Each row was made from one walk, in order. Every step used is in the known rows, and no mark comes twice. Write each row's walk.
In the rows, zero is written as 128.
Known rows
p > e > a: [123 141 135 130 148 122 127 125 107 124 137 119 142 129 147 189 148 156
 104 122 119 147 109 100 203 141 157 135]
m > d > k: [135 130 140 134 178 130 158 129 139  96 157 116 153 102 131  92 139 157
 117 166 126 143  95 115 117 128 127 172]
f > a > m > d > q: [142 146 160 121 159 139 150 126 107 107 141 152 119 127 139 154 127 139
  99 165 119 114 110 121 154 111 123 165]
p > f > a > m: [123 162 138 120  89 128 168 120 102 130 132 134 109 130 142 150 148 132
 111 142 120 153 123 143 176 126 117 139]
a > k > d > q > y: [174 153 168 121 110 124 114 134 143 102 120 142 129  96 112  86 141 124
 152 168 126 106 108 130 115 146 140 166]
d > k > a > e > p > q > y: [107 137 162 119 101 125 128 136 123 132 114 109 125  56  86 106 130 108
 110 138  94 156  92 117  92 103 124 153]
d > k > a > e: [100 134 157 107 121 133 134 131 134 123 121 126 134  44  99 169 133 108
 114 148 115 155 131 135 116 122 129 149]
e > a > q > y: [142 144 149 137 139 128 127 151 118 116 128 115 104  87 158 148 146 104
 129 152 121 140 106 114 172 148 146 150]
m > d: [147 126 135 126 195 124 157 131 114  90 156 119 141 130 150 125 134 132
 121 162 137 128 104 115 134 132 148 150]
d > k > a > q > y: [144 131 141 118  86 134  89 140 150 134 126 108 123  34 109 109 146 109
 141 145 127 142 106 133 118 127 127 166]
d > k: [128 124 143 132 146 128 150 130 141 111 134 114 151  79 123 117 141 153
 128 145 113 147 108 128 129 145 122 168]
f > p > e > a > q: [142 156  99 132 139 118 115 109 123 116 117 125 133 147 145 190 166 135
 143 137 115 158 105 110 147 139 138 144]
p > f > a > q > y: [179 164  94 129  92 127 131 124 126 152 129  93  99  90 143 118 153 123
 147 121 155 145  98 138 141 130 112 153]
m > d > q: [170 128 143 122 209 139 136 124 119 104 143 133 145 132 137 119 126 146
 131 165 133 114  98 119 125 132 139 175]
m > d > q > y: [182 125 142 125 181 134 125 147 116 110 152 112 131 134 137  83 128 136
 126 163 139 113  81 119 132 129 144 179]
m > d > q > a: [166 133 157 118 191 134  97 127 126 132 123 135 118 114 108 139 120 143
 131 142 148 100 100 119 149 140 134 167]
k > a > q > p: [137 132 127 111 164 128  85 127 139 120 127 126 118  87 132 148 135 103
 167 143 142 122 132 126 109 142 131 141]
k > d > m: [126 133 176 120  71 120 151 125 105  96 163 126 147 155 138 123 159 131
 115 158  97 115 138 147 104 158 141 132]
d > k > a > f: [126 136 175 120 118 140 119 125 142 112  99 135 142   4 101 139 140 131
 139 149 116 130 124 143 156 132 145 162]
q > p > e > a > k: [116 156 132 129 190 116 113 128 140 116 134 140 135 155 138 142 144 154
 128 131 133 159 100  92 160 140 137 148]
a > e > p > q > y: [130 128 148 128 171 119 158 143 104 115 113 112 123 121 136 114 125  92
 109 146 104 151  85 117 112 122 129 145]
e > a: [116 145 165 134 146 126 149 134 107 104 138 124 124 101 142 190 140 136
 120 144 109 134 121 111 183 154 153 136]
p > f: [152 144 122 123 136 128 157 118 116 130 131 113 134 135 141 119 147 139
 143 137 136 152 113 143 148 145 135 149]
p > f > a: [153 165 109 125 101 124 157 109 111 142 137 102 117 101 126 159 148 153
 139 111 143 141 114 136 153 137 123 139]
a > k > d: [140 155 163 122 129 115 148 117 141  80 128 149 140  98 129 139 147 118
 146 163 130 120 132 129 119 148 143 138]
y > q > p > e: [131 119 111 102 221 120 113 126 134 135 158 105 136 164 144  94 143 165
 138 107 144 139  93 102 123 135 113 154]
a > m > d > q: [141 126 174 120 192 141 152 136 110  92 135 164 135 157 152 113 126 127
 103 194 112 123 110 126 147 121 137 173]
e > p > f > a > k > d > q: [164 212 149 124 129 124 144  81 137 119 109 148 118  88  98 130 143 164
 189 129 128 125 107 124  87 135 112 160]

Which walk is each row?
[128 129 145 103 184 134  78 128 115 120 146 160 136 184 127 107 128 142
 112 162 133 127 109 108 139 105 146 158]  k > a > m > d > q > p > e
[151 125 116 128 214 125 118 130 141 108 125 127 130 119 162 121 134 113
 163 155 143 130 117 124 102 155 118 155]  a > q > p
[134 164 106 105 166 124 142 113 126 152 156  89  97 128 123 108 146 171
 163  98 152 135 101 123 108 137  89 149]  y > q > p > f > a
[162 143  95 127 190 127 125 119 142 128 122 117 122 147 157  84 143 131
 176 151 154 149 114 138 100 153 115 159]  a > q > p > f
[161 144 174 113 166 135  92 127 153 144  88 160 119  89  96 149 121 130
 149 131 141 118 106 133 147 146 115 174]  d > q > a > k
[141 138 135 120 150 140 113 119 150 110 140 129 137  52 122 120 138 127
 139 161 136 136 114 121 102 112 128 168]  m > d > k > a > q
[151 141 123 135 143 124 102 141 122 133 132 113 124 121 157 143 154 124
 110 129 132 152  92 101 192 136 150 149]  p > e > a > q > y
[ 94 125 196  93 150 126 127 144 119 134 123 148  93 119 122 144 133 115
 111 135 116 132 115 129 176 132 110 146]  y > q > a > m
[159 182 107 133 174 127 155  94 124 135 115 117 110  83 142 150 143 136
 176 114 133 155 101 127 112 130 107 152]  e > p > f > a > q
[100 154 136 128 136 113 147 126  93  84 152 145 132 217 148 155 162 139
  89 177 100 168 100 105 171 114 156 137]  f > p > e > a > m > d
[136 169 109 116 126 125 174 115 108 142 123 111 110  96 139 180 140 122
 118 126 143 157 118 140 140 126 118 137]  p > f > a > e
[100 146 164 106 182 121 139 122 105 110 118 137 120  74 117 197 125  84
 141 137 107 152 124 124 110 122 143 130]  k > a > e > p
[138 179 148 119  98 124 128 109 117 122 128 146 106 149 118 112 145 161
 150 160 126 109 136 135 120 149 117 144]  k > d > q > p > f > a > m
[146 129 100 110 172 124  63 117 141 137 126 125 135 117 137 142 142 121
 150 117 150 134 121 113 124 129 137 141]  k > a > q > p > e
[112 136 160 111 151 126 137 117 104 117 103 135 126  88 113 179 120  95
 118 134  98 138 119 121 107 110 139 128]  k > a > e > p > q
[152 126 112 128  99 119 145 115 111 106 115 106 143 152 117 138 148 135
 133 145 105 129 107 132 107 137 128 141]  f > p > q
[110 134 189 128 179 122 140 129 105 106 117 158 113 162 118 119 121 118
  98 159  96 130  96 108 151 112 130 141]  e > p > q > a > m > d
[127 171 171 120  46 119 155 112 125 104 154 139 133 120 122 149 160 135
 114 139 110 119 132 147  98 136 115 138]  f > a > k > d > m
[114 139 153 119 226 117 175 128 110  97 120 135 131 103 145 170 125  97
 134 149 109 161 108 124 107 137 131 145]  a > e > p
[111 129 180 118 157 122 129 144 109 107 131 152 107 148 129 137 129 106
  94 169 126 131 115 123 177 127 138 141]  q > a > m > d
[128 128 192 112 142 136 105 138 120 137  94 167 108 122 110 159 123 117
 115 154 112 116 121 139 187 145 124 160]  d > q > a > m
[126 166 120 126 126 111 128 113 129 107 120 137 140 154 124 178 164 146
 134 135 114 172  94 109 149 131 140 148]  f > p > e > a > k
[105 141 135 111 209 120 114 131 123 134 158 109 122 160 143 133 147 174
 131 107 129 141  96  85 156 141 125 144]  y > q > p > e > a
[139 129 186 105 117 138 101 153 102 111 144 145 111 128 123 100 128 101
 105 182 118 119 104 128 155 104 154 162]  k > a > m > d > q > y
[105 131 174 108 134 129 133 136 100  89 153 153 121 130 140 154 136 101
  99 179 118 135 130 124 158 105 159 135]  k > a > m > d
[153 141 138 129 147 119 150 121 118  84  97 127 140  99 125 150 150 117
 163 165 113 137 111 151 132 150 144 155]  a > f > p
[156 172 166 126 101 121  96 126 136 119 124 140 131 116 114 124 154 150
 122 144 124 122  99 100 169 138 158 156]  p > e > a > k > d > q > y
[122 130 148 126 195 125 175 122 109 109 104 133 136 118 138 156 119 106
 114 145  97 147 103 116 104 124 126 141]  a > e > p > q
[143 159 135 123 138 124 150 118 137 113 130 133 123  73 124 185 138 130
 130 122 139 135 110 123 140 128 114 150]  f > a > k
[153 154  97 135 108 112  99 131 119 123 128 102 121 149 138 147 168 123
 139 140 121 160  85 112 152 136 142 148]  f > p > e > a > q > y
[ 91 139 167 127 139 125 142 135 100 111 132 154 134 163 158 177 149 131
  77 151  97 161 118 106 224 130 153 134]  p > e > a > m
[143 180 117 128 148 119 164  98 106 129 135 108 115  99 125 153 142 157
 161 106 125 155 100 127 128 136 118 143]  e > p > f > a
[163 124 111 129  70 113 129 137 107 115 128  84 132 157 112  96 152 125
 130 146 108 133  87 132 112 133 134 146]  f > p > q > y
[148 149 151 134 224 136  98 123 128 123  97 146 140 114 139 142 135 168
 138 140 125 121  99 106 187 153 151 168]  d > q > p > e > a > f
[123 122 139 103 220 123 132 136 132 115 156 108 120 129 140 100 135 147
 156 130 131 128 103 116 101 148 109 154]  y > q > p
